Each row was made from one small tree. The marks that hang from a mark follow it in brackets, in alphabetical order. Every link used is in the known rows. Write each row's tree.
Known rows
V{Z}: [  2.5 -42.7  -5.6   0.3   0.8  13.1 -16.4  -6.4  -1.9   6.4 -18.6  -3.8
  -8.6   8.4 -26.2  26.1  16.5]
H{M}: [-14.1  -1.7  -1.9   3.5   7.8  12.0 -10.0 -22.3   7.4 -15.9  27.3   6.8
  -3.7  -9.1 -33.8  57.5   0.9]
S{M{H}}: [ -5.1  12.5 -16.6   9.0  32.5  -0.4  -8.0  16.7   8.9 -11.6 -30.4  13.7
   7.4 -23.1  14.5   6.9   8.6]
M{K S{Z}}: [ -4.4   6.0  29.1 -20.9  -3.0 -21.3   8.8  14.0 -10.5 -13.1 -14.5  -3.4
  22.7  11.9   0.8 -34.8  -7.6]
S{M}: [  1.9   0.8  -3.8  16.7  22.8  -0.5 -15.4   0.8   3.1 -10.1 -24.1   8.5
   8.0 -29.6  -7.7  16.1   7.0]
M{H K S{Z}}: [-14.5  20.9  11.7 -32.2  11.0 -21.6  18.5  38.2  -0.8 -15.7 -22.9   4.0
  21.1  24.0  30.8 -50.5  -5.3]
H{M{K S}}: [ -4.3   3.8  23.0 -14.9   1.4   0.3  -7.9   1.2  -2.0 -14.0  23.8  13.6
   2.9   0.6 -19.1  21.6   1.3]
H{M{S}}: [-15.4  -0.1  16.4 -13.4  -0.2  12.1  -8.2  -8.3  -3.2  -9.8  29.6  -2.6
  -7.3  -7.7 -29.4  45.1  -2.5]
Z{H K{M}}: [ 34.3  12.0 -23.5  17.8  -5.9  35.3   0.0 -22.4   0.3   7.7  16.4   5.9
 -27.3   7.0  19.9  39.5   9.2]
H{M{K{Z} S}}: [-11.3   4.1  22.9  -9.4   0.6  -8.8  -2.2  -4.1  -0.2  -3.2  27.2   5.1
   1.5  -5.6 -21.2   2.8  -8.9]
K{M Z}: [ -6.9 -18.5   6.3  28.2 -18.0 -18.7  11.2 -21.0  13.4  32.6   1.4 -21.5
 -14.0 -21.2 -15.0  -8.0 -28.1]
K{M Z{H}}: [  9.7  -1.6  -0.1  38.6 -11.1 -10.1  11.4 -21.4  11.8  30.6   3.8 -12.9
 -17.5 -13.1  -9.4  -7.6 -14.0]
M{H K S}: [ -5.3  10.5  18.8 -42.6  15.5 -15.2  10.6  51.8   5.6  -8.9 -23.2  13.5
  11.5  17.1  38.2 -31.7   7.8]
H{M{K}}: [ -1.9   4.0   7.0   2.5  10.1   0.4  -9.7 -11.5   7.4 -21.7  19.8  23.5
   6.8  -1.9 -23.6  32.6   5.7]
V{M Z{H K}}: [ 29.1 -45.3 -36.7  12.0 -24.5  28.7 -35.4  -5.4 -12.3  12.0  14.8   9.7
  -1.5   8.8 -10.9  10.0  50.8]
S{M{H} Z{K}}: [-12.6  34.0 -40.3  19.4  21.1   4.7   5.0 -10.8  -3.0 -18.8 -14.4   0.7
  12.5 -10.3  22.5 -13.6 -13.7]
Z{H{M} K}: [ 16.7  24.5 -30.5   7.5   9.8  44.1  -6.6 -30.2  -1.4 -11.0  39.9  16.6
 -22.7   7.8   3.5  58.4  16.3]
H{M{K S{Z}}}: [ -9.7  12.2  18.2  -7.5  -0.7  -4.2  -1.9  -7.9  -5.9 -19.7  23.7   7.6
  11.6   4.9 -24.3   9.9  -7.2]
S{M Z{K}}: [ -5.9  22.2 -28.4  26.3  11.4   4.3  -1.8 -28.0  -9.5 -16.0  -9.6  -4.7
  13.7 -19.0   0.6  -1.3 -16.0]
K{M{H S}}: [  2.8  -8.2  14.3  -5.8 -11.8  -3.0   9.3  21.2   5.7  15.1  -9.1 -10.4
 -14.1   1.2  16.4   8.3 -12.2]

Write each row's tree
[ -4.4  28.0 -13.9  22.6   9.3   1.0   6.2 -30.4  -2.4 -27.1   8.0   6.2
  16.3  13.1 -22.7   9.3   3.0]
S{Z{H{M{K}}}}
[-31.3  15.2   0.4 -31.1   8.4  -5.4  17.4  21.9  -1.8  -9.2 -11.8 -18.1
   6.4  13.0  15.9 -15.2 -12.4]
M{H S{Z}}
[ 35.1 -43.3   2.2  -0.8 -24.6   2.5 -35.7  27.9 -17.8  11.1  -2.8  16.4
  16.1  15.7 -12.4 -30.1  56.5]
V{M{K S} Z{H}}
[ -9.8  10.2  12.9 -11.9  -2.6   0.7   8.0  -1.8 -10.9  -7.7  -3.4 -19.8
   4.9   6.8 -11.4   0.5  -4.7]
M{S{Z{H}}}
[ 14.0  14.5  -1.2  24.7  26.3 -14.3  -9.7   4.8   4.5  -4.7 -25.4  21.1
  14.7 -25.6   4.4 -25.1   9.0]
S{M{K{Z{H}}}}
[ 34.0 -24.1 -11.9   9.2 -14.5  36.7 -14.1  -9.6 -13.4  20.6   1.4  -2.9
 -30.0  19.8   2.1  25.3  17.8]
V{Z{H K{M{S}}}}
[ -7.6  -5.5  34.7 -26.3  -1.4 -26.2   7.3  20.0  -1.8   8.7  -8.9  -5.5
   8.7  -4.1   3.1 -44.2 -10.0]
M{K{Z} S}
[  6.6  17.1  24.5 -14.9   1.3 -14.1   8.5  13.7 -11.1 -15.0 -12.6   3.0
  19.7  18.0   4.4 -34.1   3.1]
M{K S{Z{H}}}
[  6.9  16.5  -7.6   8.3  34.6 -11.7  -8.0  28.1   9.6 -16.0 -37.4  30.6
  18.6 -14.2  25.4 -17.8  14.7]
S{M{H K}}
[-14.0  -7.4  12.4   4.0 -15.3 -20.4  19.4   9.7   9.9  38.0  -0.7 -25.6
 -17.8 -11.0  11.6 -30.5 -31.0]
K{M{H S} Z}
[-13.9  10.6 -10.6  17.0  12.0  -1.2   3.6 -26.8  10.8   8.0  19.4  -3.8
  -8.7 -13.4 -25.0   8.2  -1.5]
K{Z{H{M}}}
[ 18.3 -40.3 -13.6   7.0 -16.2  26.2 -13.8 -16.0  -6.8  19.2  -3.2  -7.0
 -24.1  10.0  -6.2  28.5   5.6]
V{Z{K{M}}}
[-15.2  10.9  -8.6 -13.4  23.6 -26.4  15.9  23.4  22.6  -3.9 -22.2  17.7
  12.1   4.6  28.0 -43.1   0.5]
M{H K{Z}}
[ -4.3 -19.5  -2.5  -4.8 -24.2  -7.5 -15.2   5.7  -8.3  -3.6  12.4  -8.5
  23.7  -7.9 -20.6 -12.1  22.0]
V{M{S{Z{H}}}}
[ 13.7 -60.5 -30.0   1.0 -30.5  18.9 -34.7  -5.0 -10.1  13.4  12.9   0.8
   2.4   0.3 -15.5   8.2  36.0]
V{M Z{K}}
[ 18.7  22.4  -5.2  13.5  19.0  15.3  -7.6 -11.1   5.4 -18.8  13.8  28.0
  -1.3   7.0 -13.5  34.3  26.2]
Z{H{M{K}}}
[ 10.8 -10.2  -0.3  -7.9 -20.4  19.7   2.3 -10.8  -3.7  14.0  15.4 -13.5
 -23.3  -2.9  16.4  29.7 -15.7]
Z{K{M{S}}}
[ 10.8  -2.4  18.6  14.3 -21.9  -2.3   8.6  -6.0  -4.3  11.4  -1.1 -18.8
  -7.4   2.0  -6.3   6.0 -15.3]
K{M{S{Z{H}}}}
[  7.1  -2.9 -22.2  -2.1  -5.9  20.6   7.0  -9.1   8.6   8.2   8.9  -2.2
 -21.8   2.0  28.8  30.6 -11.4]
Z{K{M{H}}}
[-18.3   1.6   8.2 -23.9 -10.5   4.9   8.1  -7.3 -14.5  -4.8   5.7 -26.2
  -0.6   2.4  -4.2   3.5 -18.5]
M{S{Z{K}}}
[-12.6  -7.3  -5.5  20.4  -7.1 -19.5  19.3  -5.0  19.6  30.9  -4.2 -17.0
 -13.9 -13.8   7.7 -19.3 -25.5]
K{M{H} Z}
[-11.0  10.3 -26.1  11.7  -7.4   5.3  16.5 -29.1  -0.3  -7.3   3.4 -15.4
   0.2   8.3   5.9   6.3 -25.1]
S{Z{K{M{H}}}}
[-17.8  11.6  17.1 -37.3  13.4 -28.1  17.1  43.4   7.0   6.1 -16.4   2.7
   7.4   8.7  34.7 -59.7  -6.3]
M{H K{Z} S}
[ -3.3  -0.5   9.8   1.7 -15.9  -7.3  15.3  10.7   1.1  10.6  -8.4 -17.6
  -6.4   6.4  12.7  -4.6 -21.0]
K{M{H S{Z}}}
[  3.8   5.9  30.7 -19.0   2.8 -19.7   6.1  19.9  -3.4   7.8  -7.4   1.6
   5.7   2.4   6.8 -43.5   1.6]
M{K{Z{H}} S}
